Each row was made from one small tree. The marks that hang from a mark follow it in brackets, in alphabetical order. Every link used is in the known rows. Write each row's tree.
Known rows
puga[suse[goge[vodol] tidu]]: [-8 2 9 -29 6 -8 14 4 -2 -8 -9 -4 -13 -10 -6 -1 14 -3 -5 -3 13 1 -6]
tidu[suse[puga]]: [-8 2 -5 -7 9 -2 -3 2 3 -8 0 2 -12 1 0 0 3 5 -7 10 -9 8 -1]
suse[goge]: [-6 2 8 -9 9 -7 1 1 0 -3 -4 2 -12 -3 -4 0 6 -4 -6 -6 11 7 -4]
goge[suse[besor[tenur] puga tidu] vodol]: [-9 4 0 -25 7 3 3 6 -4 -19 0 3 -13 -13 -6 -2 1 0 -8 7 -2 14 -11]
suse[besor[tenur] goge[vodol] tidu]: [-9 1 13 -24 6 -4 3 5 -6 -11 -7 -4 -14 -21 -8 -2 12 -6 -7 -2 13 9 -7]
vodol[goge[suse]]: [-6 -4 11 1 10 -4 2 2 4 -14 1 10 -9 6 -10 -1 -8 -4 -6 -6 9 8 -8]
goge[suse[besor puga tidu] vodol]: [-8 5 1 -31 8 3 6 5 -1 -21 -1 9 -15 -16 -4 -1 0 0 -5 5 -3 12 -8]
vodol[goge[suse[besor puga tidu]]]: [-10 -3 6 -29 13 7 3 1 3 -22 -1 13 -13 -13 -9 0 1 3 -5 0 4 17 -11]
tidu[suse[besor[tenur[vesot]] goge puga]]: [-9 0 3 -18 5 0 0 1 -1 -5 -3 -1 -16 -21 -6 0 4 2 -8 2 -10 18 -6]
vodol[goge]: [-6 -5 9 -2 9 -5 -4 2 4 -11 -3 7 -7 3 -11 -1 1 -4 -5 -3 9 3 -4]
suse[besor[tenur] puga tidu]: [-11 2 -3 -27 9 6 -3 1 -3 -13 -2 1 -11 -12 -4 -1 10 3 -7 9 3 14 -9]
tenur[vesot]: [-2 1 -2 -4 2 -6 -2 1 4 -7 -2 5 -8 -1 -8 0 -6 -3 -4 -2 4 3 -2]
suse[besor[tenur[vesot]] goge puga tidu]: [-8 0 2 -41 6 4 1 1 -2 -9 -5 1 -14 -22 -9 0 10 2 -5 1 5 18 -10]
besor[tenur]: [-5 0 1 3 6 -6 -5 2 -2 -5 0 -2 -6 5 -4 -2 1 -3 -8 3 7 3 -6]
puga[suse[besor[tenur[vesot]] goge]]: [-8 0 5 -21 2 -3 8 -1 -3 -1 -8 -4 -11 -22 -7 0 2 -5 -7 -9 2 9 -12]
goge[suse[puga tidu] vodol]: [-5 4 -1 -25 8 -2 5 6 -1 -17 0 7 -13 -1 -4 -1 1 2 -6 7 1 10 -6]
tidu[suse[besor]]: [-10 2 3 0 6 -3 1 0 1 -11 -1 2 -14 -12 0 0 -1 -2 -7 1 -3 5 -1]
goge[vodol]: [-3 2 3 -1 4 -10 -2 6 -1 -10 -3 2 -8 -1 -6 -1 0 -6 -5 2 2 -2 -1]
vodol[goge[suse[besor tidu]]]: [-12 -2 12 -18 11 4 6 0 3 -21 -1 11 -13 -11 -10 -1 -2 -3 -5 -6 13 12 -9]
tenur[besor vesot]: [-3 7 2 -8 6 -9 -1 4 3 -5 -2 6 -6 -12 -8 0 -6 -5 -4 3 4 6 -2]
vesot[tenur[besor]]: [-1 7 2 -4 10 -10 1 4 0 -1 1 8 -5 -6 -4 -1 -1 -5 -4 -1 -3 -1 -7]
tidu[suse]: [-9 2 2 6 7 -6 -1 1 2 -7 0 0 -12 4 0 -1 1 0 -7 3 1 3 1]

Write each row's tree
[-10 5 -3 -23 10 2 4 1 2 -16 2 8 -13 4 -1 0 1 5 -6 7 4 13 -8] | goge[suse[puga tidu]]
[-5 -5 2 -17 6 5 -2 1 4 -16 1 10 -10 -13 -14 -1 -11 0 -7 -3 -8 18 -13] | vodol[goge[suse[besor[tenur[vesot]] puga]]]
[-9 2 7 -37 9 0 1 6 -6 -12 -7 -1 -14 -21 -8 -2 15 0 -7 4 3 15 -8] | suse[besor[tenur] goge[vodol] puga tidu]
[-8 3 13 -28 7 -4 7 5 -4 -14 -8 2 -15 -22 -7 -1 11 -6 -4 -5 13 7 -4] | suse[besor goge[vodol] tidu]
[-6 2 7 -15 5 -12 10 5 -2 -3 -9 -4 -11 -9 -5 -1 8 -5 -6 -6 4 -1 -6] | puga[suse[goge[vodol]]]
[-9 0 13 -6 5 -7 2 6 -6 -7 -5 -6 -15 -19 -5 -2 6 -7 -10 -2 -1 9 -3] | tidu[suse[besor[tenur] goge[vodol]]]
[-13 1 9 -6 8 -3 1 0 -4 -3 -2 -5 -16 -14 -1 -1 7 -3 -10 -3 1 12 -5] | tidu[suse[besor[tenur] goge]]
[-8 2 12 -4 5 -11 4 5 -3 -6 -4 -3 -14 -7 -2 -1 7 -5 -7 -2 1 3 1] | tidu[suse[goge[vodol]]]
[-6 2 -4 -27 4 7 3 0 0 -16 1 6 -13 -14 -8 -1 -5 2 -7 4 0 19 -12] | goge[suse[besor[tenur[vesot]] puga tidu]]
[-10 1 5 -30 2 0 12 -1 -2 -5 -8 -5 -14 -24 -9 -1 9 -2 -6 -6 11 10 -13] | puga[suse[besor[tenur[vesot]] goge tidu]]
[-11 4 5 -39 12 4 4 0 -2 -12 -6 5 -16 -20 -3 1 14 2 -4 0 8 15 -7] | suse[besor goge puga tidu]
[-10 3 -4 -12 9 1 -2 1 2 -11 -1 4 -15 -14 1 0 2 3 -7 7 -13 9 -2] | tidu[suse[besor puga]]
[-8 -5 10 -13 4 4 3 0 2 -20 0 8 -11 -12 -16 -1 -6 -4 -7 -5 13 16 -12] | vodol[goge[suse[besor[tenur[vesot]] tidu]]]
[-11 5 4 -16 8 2 7 -1 1 -17 1 8 -15 -10 -3 0 -3 -2 -6 -1 13 9 -9] | goge[suse[besor tidu]]
[-11 -4 5 -25 12 7 1 1 -1 -21 1 8 -12 -9 -10 -2 2 3 -8 3 4 18 -14] | vodol[goge[suse[besor[tenur] puga tidu]]]
[-12 0 7 -19 7 -4 7 0 -3 -1 -7 -6 -12 -19 -3 -1 7 -5 -9 -7 4 7 -12] | puga[suse[besor[tenur] goge]]
[-6 3 13 -20 7 -8 6 6 -3 -10 -7 0 -13 -8 -8 -1 12 -4 -4 -3 17 5 -3] | suse[goge[vodol] tidu]
[-11 1 10 -30 5 -4 12 5 -7 -8 -9 -8 -13 -23 -7 -2 14 -5 -8 -3 10 6 -11] | puga[suse[besor[tenur] goge[vodol] tidu]]
[-7 -2 12 -10 10 -1 6 1 3 -20 1 10 -11 4 -10 -1 -1 -1 -5 -3 18 10 -8] | vodol[goge[suse[tidu]]]
[-9 6 -1 -29 10 6 5 0 1 -18 0 9 -15 -10 -2 1 0 3 -6 4 3 16 -10] | goge[suse[besor puga tidu]]
[-5 -3 4 -12 13 0 0 2 4 -15 1 12 -10 5 -8 -1 -5 1 -6 0 -2 12 -9] | vodol[goge[suse[puga]]]
